Each row was made from one walk, in order. Every step used is in the known rows, and no mark comes twice. Write each row's walk.
Known rows:
D > R: -80	236	144	-7	76	-21	-79	-76	-165	-118	93	-79	303	71	66	81	280	-59	-155	-176	-216	41	119	-5	175	91	-66	-121	-126	-77	-120	273	-65	-18	-3	112	95	-134	309	44	-53	-287	-136	125	30	-17	-30	-65	-349	-53	-133	93	-198	-103	191	-66	-89	-78	46	139	-53	-107	160	-174	-60	35	-142
F > V > E > D > T: 44	-66	39	-10	-104	-3	-55	50	-116	100	-252	66	-273	-232	251	145	-40	26	36	139	-103	-190	-222	8	-251	17	69	225	139	208	354	63	-266	-180	28	19	-76	418	-77	110	-319	323	-30	-61	77	-54	-85	270	-73	-255	-134	-263	135	80	-451	-3	234	75	-146	-309	308	-141	-94	-8	165	197	-44
R > D > T > E: -58	101	-108	6	334	-196	-73	104	160	-180	-386	8	-343	-127	-23	86	-184	-371	22	-80	271	-124	146	209	111	-224	-294	32	-49	-256	84	-85	42	143	-256	325	68	203	-344	-120	216	100	131	-68	-223	-162	91	-152	366	197	-45	-109	49	124	236	-99	175	341	-224	196	-112	128	26	68	42	4	-163
F > V > E: 15	160	94	151	-185	262	167	-53	-243	49	-192	64	192	11	-66	207	103	108	-126	-62	-357	97	-298	132	63	104	334	188	253	260	195	78	-6	-101	146	-181	248	308	-47	212	-358	59	337	36	254	151	-435	112	-460	-282	-115	-78	-74	-140	-299	238	175	-135	-212	-125	176	-62	213	-250	54	-243	287
F > T > D > R > E: -317	-184	176	-160	-89	-28	-90	126	-246	-20	133	-244	-85	-141	-286	-48	-131	-70	125	-301	-150	-77	254	156	-52	-47	-29	47	-383	-222	154	-197	-135	189	-67	7	193	-295	32	-331	356	111	-251	4	48	300	175	-41	140	403	90	25	-132	-31	248	283	96	83	-32	84	-131	-4	1	112	-489	219	-73
R > E: 29	-19	-207	110	293	-75	94	22	-105	75	28	119	139	141	141	150	88	-30	-168	-286	-263	-75	217	282	312	114	100	-131	-99	-38	-1	39	144	137	-127	46	70	-137	-61	52	85	43	140	-149	137	64	-44	7	42	-138	140	-18	21	73	184	62	67	14	-77	-148	-97	-14	176	82	-223	-230	14
D > R > T > E: -81	346	73	-101	-13	191	-16	156	87	32	-97	71	-22	-38	115	-218	-35	-335	-106	-197	-52	-162	127	48	69	29	-268	17	-82	-192	-244	55	150	79	-257	110	113	-257	175	-47	200	-28	-165	283	-97	-17	183	62	187	335	206	-118	-121	6	167	-119	-67	-18	112	379	-161	47	49	-202	15	36	-266
R > E > F > D > T: 77	-647	-128	150	392	-367	15	-167	94	54	365	212	-250	-47	229	492	-239	182	-11	131	265	60	342	251	222	163	80	-522	-22	110	-158	93	-218	12	-126	-90	-336	144	-293	-9	34	270	-22	-446	-7	-65	208	-2	510	75	100	-132	132	377	129	67	227	-64	-92	-304	-19	19	-150	163	-211	-168	-163
V > E > F > D: -16	-258	-167	274	-131	62	248	-175	87	-72	123	170	-11	144	-131	142	-104	242	73	180	-22	464	-189	-56	182	-153	264	-170	341	321	-232	75	-7	-220	329	-367	-182	40	-116	100	-235	55	311	-5	238	113	-243	-102	-169	-205	-171	147	152	49	-334	59	-35	-362	-112	3	58	-65	-1	-199	62	-244	257
R > T: 67	235	-77	129	227	206	-5	-150	-115	96	-64	250	57	274	48	50	308	22	-338	-296	-221	-31	340	160	66	95	-89	-73	177	103	-94	269	170	98	-282	250	-23	2	-108	325	-13	-88	104	5	-92	15	12	-100	-15	-135	35	-52	-132	-142	-65	-133	-295	32	-267	4	-193	220	148	23	-329	-38	-19
F > D > T > E: -69	-127	126	186	209	-243	109	16	17	-52	-205	-26	-301	-70	-78	373	-60	-44	148	147	198	-14	124	69	59	-280	-202	41	-144	32	-295	16	-193	-171	-6	10	-95	144	-176	35	245	119	-4	-100	-57	-84	179	-51	303	235	-109	-194	131	128	-103	205	166	-21	-89	13	-61	91	-21	-197	-49	-32	-45
F > T > D: -157	-28	223	88	-163	133	16	-23	-364	-95	-150	-303	-65	176	-520	-4	120	99	5	-155	-229	121	-2	97	-111	-383	29	226	20	123	85	-144	-54	57	161	117	180	-122	-133	86	162	-38	50	-152	-130	268	-109	-158	-90	-27	-186	177	-126	-249	-74	342	-68	80	-221	35	-75	183	83	97	-416	240	300
F > T: 48	155	160	57	-33	19	36	-50	-231	146	-201	-86	58	292	-148	276	229	163	-214	-243	-291	-44	253	127	27	-156	165	26	62	140	57	36	-122	-59	120	19	125	126	-60	121	-42	-124	13	-240	-24	142	-253	-88	-103	-177	-105	-37	-30	-81	-155	246	89	-180	-223	4	-174	150	172	61	-296	-20	195
E > F: 188	-12	-143	171	95	32	178	-169	-41	-120	124	32	191	346	-7	41	151	186	-261	-24	-163	302	-197	16	326	-16	145	-271	253	204	-151	125	134	28	78	98	-67	-102	11	209	-234	-208	214	-149	-128	33	-203	-55	-178	-405	-41	95	-77	13	169	57	76	-224	84	-66	133	47	111	58	82	-110	160
V > E > F: 58	-46	-258	250	-132	145	279	-107	8	-78	-79	144	74	303	8	-40	-90	85	-251	98	-250	353	-410	-111	261	-71	196	-55	337	256	-85	65	154	-153	140	-66	-89	-104	-14	100	-383	-30	370	63	111	75	-354	-101	-206	-394	-25	23	161	30	-139	-90	104	-383	-53	60	238	-93	78	-125	217	-114	163
D > R > F > T: 10	41	183	-216	63	14	-112	7	51	126	73	-111	241	126	-104	155	112	141	37	-125	47	-259	412	-70	-301	240	129	62	-396	-100	63	68	-36	-88	73	-71	32	161	134	-212	68	-303	-149	-24	-53	-181	20	-156	-82	81	89	17	-82	-186	89	-79	-202	-92	-79	95	-334	104	6	-10	-245	-137	-64
T > D: -111	91	36	210	63	125	117	-157	-312	-237	-13	-169	98	199	-345	-113	268	-7	-21	-81	-172	315	-216	49	135	-289	-111	122	1	78	-52	-22	164	77	53	237	136	-285	-37	172	179	-133	238	30	-56	214	-21	-155	-249	-128	-208	222	-177	-295	150	131	-246	108	-122	30	86	145	151	13	-293	114	216
F > V > E > D: 71	121	-47	13	-301	128	86	78	-107	58	-184	-10	11	-107	63	-95	34	98	56	55	-168	30	-322	-53	-156	18	253	222	331	209	303	-42	-56	-67	243	-175	96	230	-94	112	-316	129	115	-17	241	78	-290	181	-343	-259	-152	19	64	-111	-401	99	125	24	-72	-255	269	-62	6	-21	250	-38	268
D > R > T > E > F > V: 114	173	254	-205	-229	259	60	51	118	96	197	-133	130	-239	87	-268	-268	35	-107	-28	105	-55	-265	117	26	301	58	-174	165	18	10	-143	-10	288	-114	-236	212	-56	116	11	-25	24	-87	33	-187	152	-4	291	251	277	359	-206	-335	81	268	166	168	-34	378	204	32	-9	-39	-129	181	-146	-18
E > D > R > T: 7	262	-22	-174	54	-2	-300	-33	42	123	149	108	-32	-24	268	-308	219	-144	-86	-111	35	-172	329	-45	-222	173	-222	-128	34	-154	21	211	-18	103	-223	176	-144	-149	217	95	49	-91	-301	190	-99	-66	253	70	9	114	55	31	-118	-9	-78	-371	-322	172	43	72	-169	-17	-93	153	19	315	-301
V > E > D > T: -36	-82	-224	66	63	-176	-32	47	-53	29	-323	233	-359	-49	279	68	16	-119	-39	177	-63	-101	-50	-139	-124	-249	-127	216	72	97	79	198	-87	-209	-124	242	-299	162	30	92	-216	260	-20	126	35	-161	9	23	77	-244	-185	-156	393	130	-379	-270	113	21	-201	-84	218	-130	-68	53	249	327	-200
D > R > F: 2	21	-8	-91	247	42	-91	-123	127	-25	178	65	408	70	15	72	196	9	2	-38	100	-83	197	-80	-98	313	6	-17	-357	-130	-77	165	240	-77	-69	158	3	-1	151	-83	46	-361	61	87	1	-211	97	-137	-192	-12	99	183	-136	-206	283	-264	-398	23	38	71	-254	-37	59	-74	-118	-200	-84
R > E > D: 79	-27	-355	3	164	-217	-49	92	41	100	78	98	-72	47	171	-138	102	-45	20	-61	-31	-149	116	112	120	36	30	-113	43	-78	154	-125	102	115	-103	96	-110	-166	-48	-45	70	101	-60	-133	101	-5	62	42	80	-54	35	67	207	118	42	38	30	204	23	-291	14	46	4	345	-46	-19	27
F > V: 153	236	203	51	25	164	68	-143	-308	6	17	-123	322	87	-69	261	303	206	-225	-181	-238	30	-81	264	44	214	233	33	148	250	166	128	-10	60	133	-56	252	263	3	308	-137	-183	137	-228	29	176	-277	98	-386	-266	-91	15	-310	-199	-4	352	20	36	-91	-202	81	51	190	-86	-158	-210	299

Write each row's walk:
-104	-239	-14	89	-457	234	246	13	-174	-104	-109	-139	-208	180	-432	-137	-218	158	1	29	-223	369	-389	-85	2	-423	135	153	216	285	14	-267	-26	-25	286	-98	25	-203	-154	-82	-148	120	187	-6	-53	337	-301	-100	-39	-157	-116	82	106	-92	-211	171	119	-285	-142	165	161	4	-9	48	-33	148	292
V > E > F > T > D
-152	38	272	35	131	-164	-118	-166	-33	-63	286	-42	180	-27	-72	276	228	95	136	-35	101	197	348	43	34	86	-2	-214	-121	3	-280	292	-213	-107	132	-159	-23	18	147	111	162	-233	-174	8	173	-5	122	-134	-340	137	-139	166	-210	-124	-66	128	-244	-61	1	72	-158	-84	38	-201	-187	-76	-61
F > D > R
-190	-108	97	-102	-257	379	75	-67	-69	-147	158	-28	247	-281	-338	-210	-150	4	283	52	83	132	-345	-119	-368	263	141	380	-309	-12	211	-49	153	-5	143	-192	295	37	32	-137	-1	-16	182	261	143	118	-12	19	-396	129	28	156	-226	-393	7	-52	-349	129	-1	101	18	-116	-17	-179	-113	-181	249
T > D > R > F > V > E
106	-148	108	-162	-44	-18	26	-92	4	9	482	-103	322	-237	163	80	-194	154	-145	-109	-104	44	-77	228	207	550	279	-409	-97	-22	195	-74	-103	283	-41	-269	164	-16	125	-127	-177	27	-148	-229	103	157	-89	310	-2	29	307	-46	-272	101	428	288	292	-61	289	-201	164	-203	24	17	20	-233	-43
D > R > E > F > V
103	-103	-34	112	73	-113	187	44	136	-98	-166	-58	-209	79	135	36	-266	-21	-170	142	45	-11	-279	53	210	-231	-181	-102	0	36	-174	-104	37	-30	-119	159	-86	-70	-30	-36	-77	110	71	-163	-317	-41	7	54	429	-120	61	-260	171	326	251	7	469	-156	162	79	278	11	-27	4	270	33	-79
D > T > E > F
-46	-76	151	24	-183	-179	146	-15	247	-180	231	-163	46	-91	-86	-91	-193	95	217	192	276	308	-177	-174	188	-103	-12	-214	36	-81	-456	-96	-100	-58	185	-355	-8	-233	146	-124	186	-119	-122	56	32	17	78	5	80	318	57	94	-133	126	174	212	86	-210	367	258	27	-85	-69	-236	216	-119	-2
T > E > F > D > R
-24	92	-269	123	-176	50	69	96	12	29	-240	127	-120	110	79	-168	91	-57	44	106	-211	78	-215	-210	-21	-268	72	216	261	86	40	15	77	-152	91	71	-135	-39	5	73	-175	27	138	195	187	-5	-186	-48	-255	-263	-217	93	314	-19	-411	-147	-44	-49	-112	-62	119	-110	-1	25	260	103	85
V > E > D
89	182	131	-263	-205	8	-74	228	325	57	90	-235	214	-357	-98	-395	-124	-52	352	164	369	-294	-319	-289	-304	274	27	290	-230	-242	210	-311	120	60	94	-192	222	127	132	-226	136	-54	-134	64	-26	-182	83	230	18	302	210	83	-50	-97	204	54	-66	288	401	-121	21	55	-136	42	306	-153	121
T > E > D > R > F > V
-38	219	24	-98	-3	-155	-200	21	7	-38	104	-111	131	-77	173	-205	234	-70	62	-11	-12	-39	86	-178	-77	-11	-143	-56	-7	-153	-26	118	-102	-6	20	124	-22	-161	360	26	47	-201	-242	111	24	-82	43	23	-290	-57	-126	164	-57	-53	79	-156	-142	100	192	20	81	-92	-69	46	167	284	-189
E > D > R
11	210	147	100	-224	21	148	269	-41	87	-419	-192	-9	217	-269	65	-38	10	-56	-152	-240	-141	-51	46	102	-405	13	273	32	-7	-39	-252	-24	-49	145	-61	190	20	-52	-71	163	-8	5	-80	-35	92	-247	-54	204	87	-18	-147	126	2	-32	362	283	-151	-20	138	-56	187	155	-82	-79	-49	212
F > T > E
-78	196	89	-300	-302	260	-201	49	-10	180	-22	133	-54	-370	246	-250	-65	-59	75	-12	-30	-127	-15	-25	-385	360	61	73	174	6	279	100	-106	35	-49	-187	11	150	121	33	-226	204	-169	243	177	47	-59	272	-175	139	121	-113	-75	-102	-360	-208	-109	104	-18	15	34	-162	-136	-28	144	121	-132
F > V > E > D > R > T
35	73	2	144	174	-114	119	121	-33	-48	-388	-10	-187	-16	103	210	-41	-186	-91	69	-70	-193	-86	65	151	-325	-248	147	-114	-3	-161	-5	26	-70	-146	269	22	-8	-19	68	136	114	26	4	-154	-89	73	-26	306	10	-35	-242	151	218	80	19	345	10	-29	78	74	11	95	-140	102	100	-106
D > T > E
98	-426	-190	191	178	-238	109	-168	114	53	384	157	4	135	37	196	-172	247	20	9	134	268	196	219	315	153	205	-434	124	145	-170	-55	-25	96	119	-260	-160	-32	-232	12	-2	94	164	-385	120	60	11	-69	159	-15	140	95	23	168	104	301	56	-112	46	-230	-55	17	-43	170	-190	-371	131
R > E > F > D
-73	-28	-55	-1	211	-96	-66	9	-79	66	242	60	222	-52	209	99	52	-166	-41	-234	-166	-128	294	167	238	239	-34	-253	-341	-238	-40	123	5	161	-181	59	92	-238	166	-177	138	-64	-112	88	174	30	97	26	-85	91	130	10	-113	116	328	-13	34	-10	39	44	-93	-137	177	3	-141	-100	-246
D > R > E
73	-81	-233	5	228	-147	-21	20	334	-262	-172	-16	-344	-19	33	-69	-342	-230	-68	77	373	74	-40	128	228	-174	-235	-187	144	-155	8	-194	51	206	-221	269	-45	84	-326	-92	18	159	203	-176	-346	-176	19	-64	473	76	0	-83	91	287	382	-110	271	120	-89	165	84	128	-80	240	236	46	-150
R > D > T > E > F
-2	-234	179	164	438	-279	-107	-266	-171	-46	23	108	-163	21	56	582	189	177	-7	63	134	60	389	176	19	-75	-121	-169	-54	166	-188	349	-232	-220	-77	62	-196	344	-166	237	53	60	-24	-223	57	-79	186	-72	82	2	-208	-44	48	39	-182	48	-29	2	-246	-159	-93	38	21	-104	-250	11	-99
F > D > T
-14	-65	-266	-151	-31	20	-87	89	290	79	3	158	89	-97	132	-304	1	-58	257	216	137	-98	-77	-411	-266	179	52	238	-204	-200	80	6	222	-162	37	-31	-188	-19	196	-202	-91	-114	-55	362	203	-228	62	-76	-204	-36	33	132	246	-124	-171	-526	-370	36	36	76	-73	-149	-160	26	284	34	-138
V > E > D > R > F
-249	-118	-3	-84	74	-57	-13	-10	-217	-194	297	-116	61	-189	-144	-156	33	-208	81	-206	-73	78	73	156	179	31	-170	-38	-369	-200	-52	-31	38	251	-177	93	208	-504	120	-172	359	36	-101	148	101	177	236	-50	-50	286	86	177	-243	-75	416	96	-86	173	81	98	5	-62	62	88	-294	151	-117
T > D > R > E
110	-22	-82	31	261	-236	-167	-26	-112	36	-90	60	-239	65	258	150	185	-26	-72	134	35	-221	154	-81	-105	-125	-183	-38	26	33	67	158	-106	-66	-173	370	-238	108	2	185	-75	67	-146	-153	-160	-196	144	33	137	-229	-177	-63	170	129	-92	-231	83	127	-130	-239	172	-16	-106	192	78	361	-187
E > D > T
63	313	-192	-23	-87	63	-11	258	181	131	-268	96	-239	38	53	-425	-6	-202	-20	-24	83	-210	-93	-29	-15	-195	-209	138	217	-77	-43	-174	240	141	-210	162	-26	-194	-74	89	161	124	-73	117	-179	-21	113	65	375	125	120	-57	166	34	-152	-129	-102	196	80	72	-43	255	-89	151	127	57	17
R > T > E > D
157	-58	-175	-71	-154	227	55	35	131	179	-85	112	157	-64	-36	-104	-34	174	189	186	74	-107	-288	-215	-371	248	364	365	76	135	400	-150	193	-110	214	-196	-31	375	-146	24	-276	39	296	-18	157	-137	-176	96	-232	-215	1	31	167	-215	-332	-127	-202	119	-67	-362	57	37	-73	70	157	-268	332
R > F > V > E > D
89	-29	81	-268	-64	-120	-304	133	156	225	36	-125	66	5	-59	-117	43	95	221	69	210	-304	342	-274	-454	157	82	155	-277	-212	225	-76	-77	-39	108	-38	-113	131	102	-232	52	-153	-320	-53	-52	-219	124	-95	37	159	60	108	162	-97	-26	-185	-249	55	74	-84	-275	81	-174	228	-65	139	-31
E > D > R > F > T
33	-163	184	-7	50	-192	-72	-266	79	-126	438	-64	204	21	-54	140	48	207	40	69	207	387	130	-54	103	150	79	-462	101	64	-342	175	-186	-103	192	-265	-171	-92	157	-14	-55	-177	-93	-72	45	30	51	-32	-177	130	-71	197	-233	-2	46	104	-114	-229	195	28	-41	-99	-44	-154	1	-81	-73
E > F > D > R
-188	149	-127	-186	-132	131	-176	120	104	93	-81	256	-155	-95	356	-314	67	-244	45	-1	-69	-125	119	-172	-206	73	-168	34	131	-86	25	167	8	-64	-165	55	-152	-136	187	10	-105	145	-202	419	146	-34	106	-21	-65	76	47	-73	119	11	-362	-518	-272	73	-30	229	-57	-136	-83	-29	129	278	-356
V > E > D > R > T
135	-230	-119	-90	44	53	-62	42	77	133	-186	191	-165	-228	184	121	-134	82	172	283	214	-307	-70	-166	-517	290	159	268	-95	68	413	-39	-34	-196	33	39	-186	571	-209	25	-329	244	96	-67	57	-273	-12	199	57	-214	-12	-194	274	-33	-353	-282	-26	183	-183	-375	129	-17	-192	84	139	-47	-1
R > F > V > E > D > T
-31	297	55	-93	-201	-144	-74	256	198	-62	-87	-253	-57	-183	64	-385	-20	-256	180	91	55	-100	-252	-231	13	-194	-288	121	-58	-280	-96	-144	-10	-10	9	70	103	-300	289	-219	190	-96	-248	246	-12	-108	98	71	24	219	-20	55	86	77	108	-46	92	59	322	204	111	-108	-37	-69	396	258	-94
T > E > D > R
-7	-201	101	94	-267	101	129	-104	-218	-139	49	-313	-109	273	-449	-106	-37	268	-69	-9	-137	394	-241	31	-5	-332	86	7	166	190	-13	-253	7	170	209	2	104	-216	-162	46	-16	-39	116	-228	-260	321	-121	-123	4	-105	-133	186	-85	-113	94	338	67	-94	-22	-8	112	170	-21	191	-253	230	317
E > F > T > D
27	166	18	-93	-142	112	34	51	249	17	89	49	37	-6	139	-340	-199	-115	-166	6	68	40	-84	-50	169	93	-183	-278	120	-123	-259	-54	140	168	-212	-8	47	-347	197	-77	105	-3	-123	196	-225	38	83	66	279	178	313	-133	-106	149	303	-160	68	-93	342	402	4	39	-31	-134	189	55	-205
D > R > T > E > F
60	-279	-48	80	321	-158	87	35	250	-9	-105	118	-202	-50	-100	346	-139	34	265	259	453	-204	184	-55	-139	-50	-143	168	-363	-72	-270	-102	59	-213	-37	2	-152	267	-285	-35	296	43	54	-146	-147	-300	317	-119	467	295	29	-116	201	38	-12	-65	-128	116	-110	-98	-259	217	-119	-109	-159	-304	2
R > F > D > T > E
